Each row was made from one walk, in order. Every step used is in the known rows, and no mark comes twice. Write each row's walk.
Known rows:
Y > W > J: [  5  31  -8  41  -7  -4  -6  -3  -3  15   4 -12   3  27 -26 -16  -7 -12
  43  -5 -23 -12  25  17]
T > J > B > Y: [ 39  -7  25  33 -20   2   5  -7 -21  -8  30 -12  28   9 -19 -27  -5 -12
 -14  15  -5 -37  11 -29]
J > T: [  0 -31  10  42 -18  -2  28 -11  23 -11  34  -9  23  15 -34 -11  -4 -18
  19 -20  -9 -58 -13  23]
W > J > B: [  6 -16   5  37 -11  -2   3  -6 -15  -9   9  -9   8   7 -18 -22  -5 -11
  27  15 -13 -36  13 -22]
W > Y: [ 24 -14  -2  39 -13  -7  33  -6 -15  -7  13  -8  32  19 -34 -14 -15 -14
 -13  -4  -9 -27  16  19]
H > J > W > Y > B: [ 16 -22 -13  22 -15  -9  21 -10  -9   0 -12 -15  20  19 -15 -19 -14 -39
   2  10 -26 -13  25  -8]
T > Y: [ -1  -7   2  39 -17 -12  -2  -8 -15   1  32  -9   4  17 -37 -12 -13   0
  14  -6 -12 -25   5  21]
W > Y > B: [ 21  18 -28  39 -15  -6  28  -5 -15  -4  -4 -11  26  20 -26 -15 -16 -18
 -16   2 -14 -21  21  29]
H > J > B > Y > W: [ 39   2  27  10 -23  -5 -15  -3  -5   9  11 -17   5  26 -18 -16   1 -44
 -14  10 -25 -23  25 -45]
H > J > B > Y: [ 38 -35  26  14 -23  -2  -9  -6  -6  -8  13 -10  12  10 -19 -17   0 -44
 -22   9 -17 -30  15 -50]
Y > H: [  6 -18  -5  31 -20   5  18  -7  -1  25   9  -7  15  29 -35  -3  -6 -15
 -12  -9 -15 -21  13  27]
Y > B > J > H: [  9  24 -17  25 -20  -7  13  -2  -6   2  -6 -10  18  23  -4 -15  -3 -27
 -36   9  -8  33  28  25]
J > B > Y > W: [ 33  11  27  20 -25  -2  -9  -2 -17   9  20 -15   7  29 -19 -14  -1 -30
  -3  14 -14 -42  21 -26]
W > Y > B > J: [ 12  24 -26  25 -12  -6  26  -3 -14  -6 -16  -8  35  21 -11 -20 -11 -25
 -20  -1  -4  -3  40  13]
T > Y > W > J: [ -1  36  -7  42  -5 -12 -17  -6 -15  14  13 -14 -14  27 -24 -19 -15   1
  62   3 -24  -3  31  17]
B > Y > W > J: [ 29  29   4  35  -8   4 -20  -1 -10   7  -3 -12   1  30 -19 -18  -6 -26
  44  -4 -18 -15  42   5]
W > J > T > Y: [ -7 -16   3  50  -6  -7   7 -13   8 -15  23 -11  -1  14 -20 -21 -14  -1
  75  -7 -15 -32   3  18]
T > J: [ 12   1  -3  47 -13  -5  18  -8  -4   2  34  -8  33  10 -36 -21  -9   3
  -3  -8  -9 -23   3  19]
Y > B > J: [ -9  24 -22  24 -17  -4   2  -3   0   1  -5  -7  22  20 -16 -15  -4 -28
 -13  -8  -5 -14  23  19]
B > Y > H: [ 32 -19   8  23 -22  12   2  -5  -6  20   3  -8  13  35 -27  -5  -4 -27
 -13  -7 -11 -27  28  15]
H > J: [ 10 -21   1  28 -16  -8   3  -7  10   1  17  -7  18  11 -38 -10  -5 -29
 -11 -15 -23 -11   6   0]
B > Y: [ 27 -14  16  32 -19   2  -5  -4  -8  -5  17  -7  18  20 -32 -11  -5 -28
  -2 -11  -6 -36  18  11]
H > J > W > Y: [ 20 -52  11  24 -15  -9  28 -11 -11  -2   7 -12  23  16 -22 -17 -13 -33
   4   2 -21 -18  19 -21]

Write each row's walk:
[-14  31 -19  25 -16 -12 -10  -6 -13   1   4  -9   7  21 -14 -17 -10 -13
   6  -1  -6  -3  29  18]  T > Y > B > J
[ 34 -29  22  16 -25  12   4  -5 -16  15   6 -11  11  28 -16  -9  -1 -28
 -24  16 -11 -44  24 -23]  J > B > Y > H
[ -9   7 -11  41 -18  -9   9 -12   8  -9  26 -14   2  18 -24 -14 -14 -11
  31  -5 -16 -42  -3  36]  J > T > Y > B
[ -1 -28   6  34 -19   0  23 -14  10  13  27 -12   2  31 -26  -6 -10  -4
  21  -9 -16 -39   1  29]  J > T > Y > H
[ -5  24 -21  38 -18 -12 -10  -8 -17   4  14 -12  -1  19 -30 -12 -15  -6
  13   3 -17 -19  12  33]  T > Y > B
[ -2 -52  15  23 -20  -7   3 -10   3   6  18 -10  11  14 -27 -13  -5 -33
  15  -5 -22 -24   3 -15]  H > J > W
[ 13 -28  -8  19 -18   3  10  -8  13  26   2  -8  14  26 -33  -4  -6 -29
 -24 -11 -26  -3  16   7]  Y > H > J
[ 31 -18  19  31 -13   5 -11  -4 -22 -13   3 -10   6   9  -9 -25  -4 -25
  28  17 -11 -38  26 -34]  W > J > B > Y
[ 45  27   9  36 -11   0 -10   1 -16  10  -6 -16  -2  32  -6 -19  -5 -27
  19  16 -21  30  40  13]  B > Y > W > J > H
[  4 -35  14  22 -15  -7  34  -8 -19  -5   2  -9  32  23  -9 -21  -9 -25
   8   1   1 -18  29 -17]  B > J > W > Y
[ 29 -19 -10  31 -15   3  42  -6 -12  17  -3  -9  27  33 -29  -8 -14 -13
 -21  -1 -15 -18  28  23]  W > Y > H
[ 24 -60  21   8 -23  10  -4 -10  -3  24  -5 -11   5  32 -16  -9  -2 -47
   0   1 -23 -17  30 -20]  B > Y > H > J > W
[ 10 -11 -12  34 -18  -5  28  -9 -24  -1  -4 -14  20  23 -15 -17 -15 -24
  12  11 -14 -35  22  13]  J > W > Y > B
[ 30 -22  28  26 -25   0  -2  -5 -18  -9  20 -10  16  15 -20 -15  -2 -29
 -10  11  -6 -53  15 -27]  J > B > Y
[  1   4  10  28 -15 -18   3 -12  23   8  33 -18  -4  27 -28 -12  -9 -19
  32 -13 -30 -16  -2   6]  H > J > T > Y > W
[  9 -45   0  23 -18   5  28 -13  37  14  12 -10  16  24 -27  -5  -2 -31
  -7 -18 -25 -27   0   9]  Y > H > J > T
[ 14 -42  13  35 -16  -7  35  -9 -24  -3  14 -12  24  21 -25 -16 -13 -18
  17   6  -9 -38  15   0]  J > W > Y
[ 36 -30   7  13 -19  10  -4  -6   5  21  -5  -8  12  30 -26  -6  -3 -42
 -23  -9 -23  -7  31  -5]  B > Y > H > J
[  2 -12  -5  31 -18  -2   5  -9 -14  25  17  -9   0  32 -31  -5 -12   0
   6   0 -16 -14  15  29]  T > Y > H
[  2 -57   8  14 -22   4  10 -11   4  29   3 -11   6  26 -23  -6  -3 -34
  -2  -1 -27 -16  14 -11]  Y > H > J > W
[-21  -4  -5  20 -21  -3   3  -7 -10   5  -3 -10  14  22  -7 -18  -2 -32
  12   1  -6 -25  24  -1]  Y > B > J > W
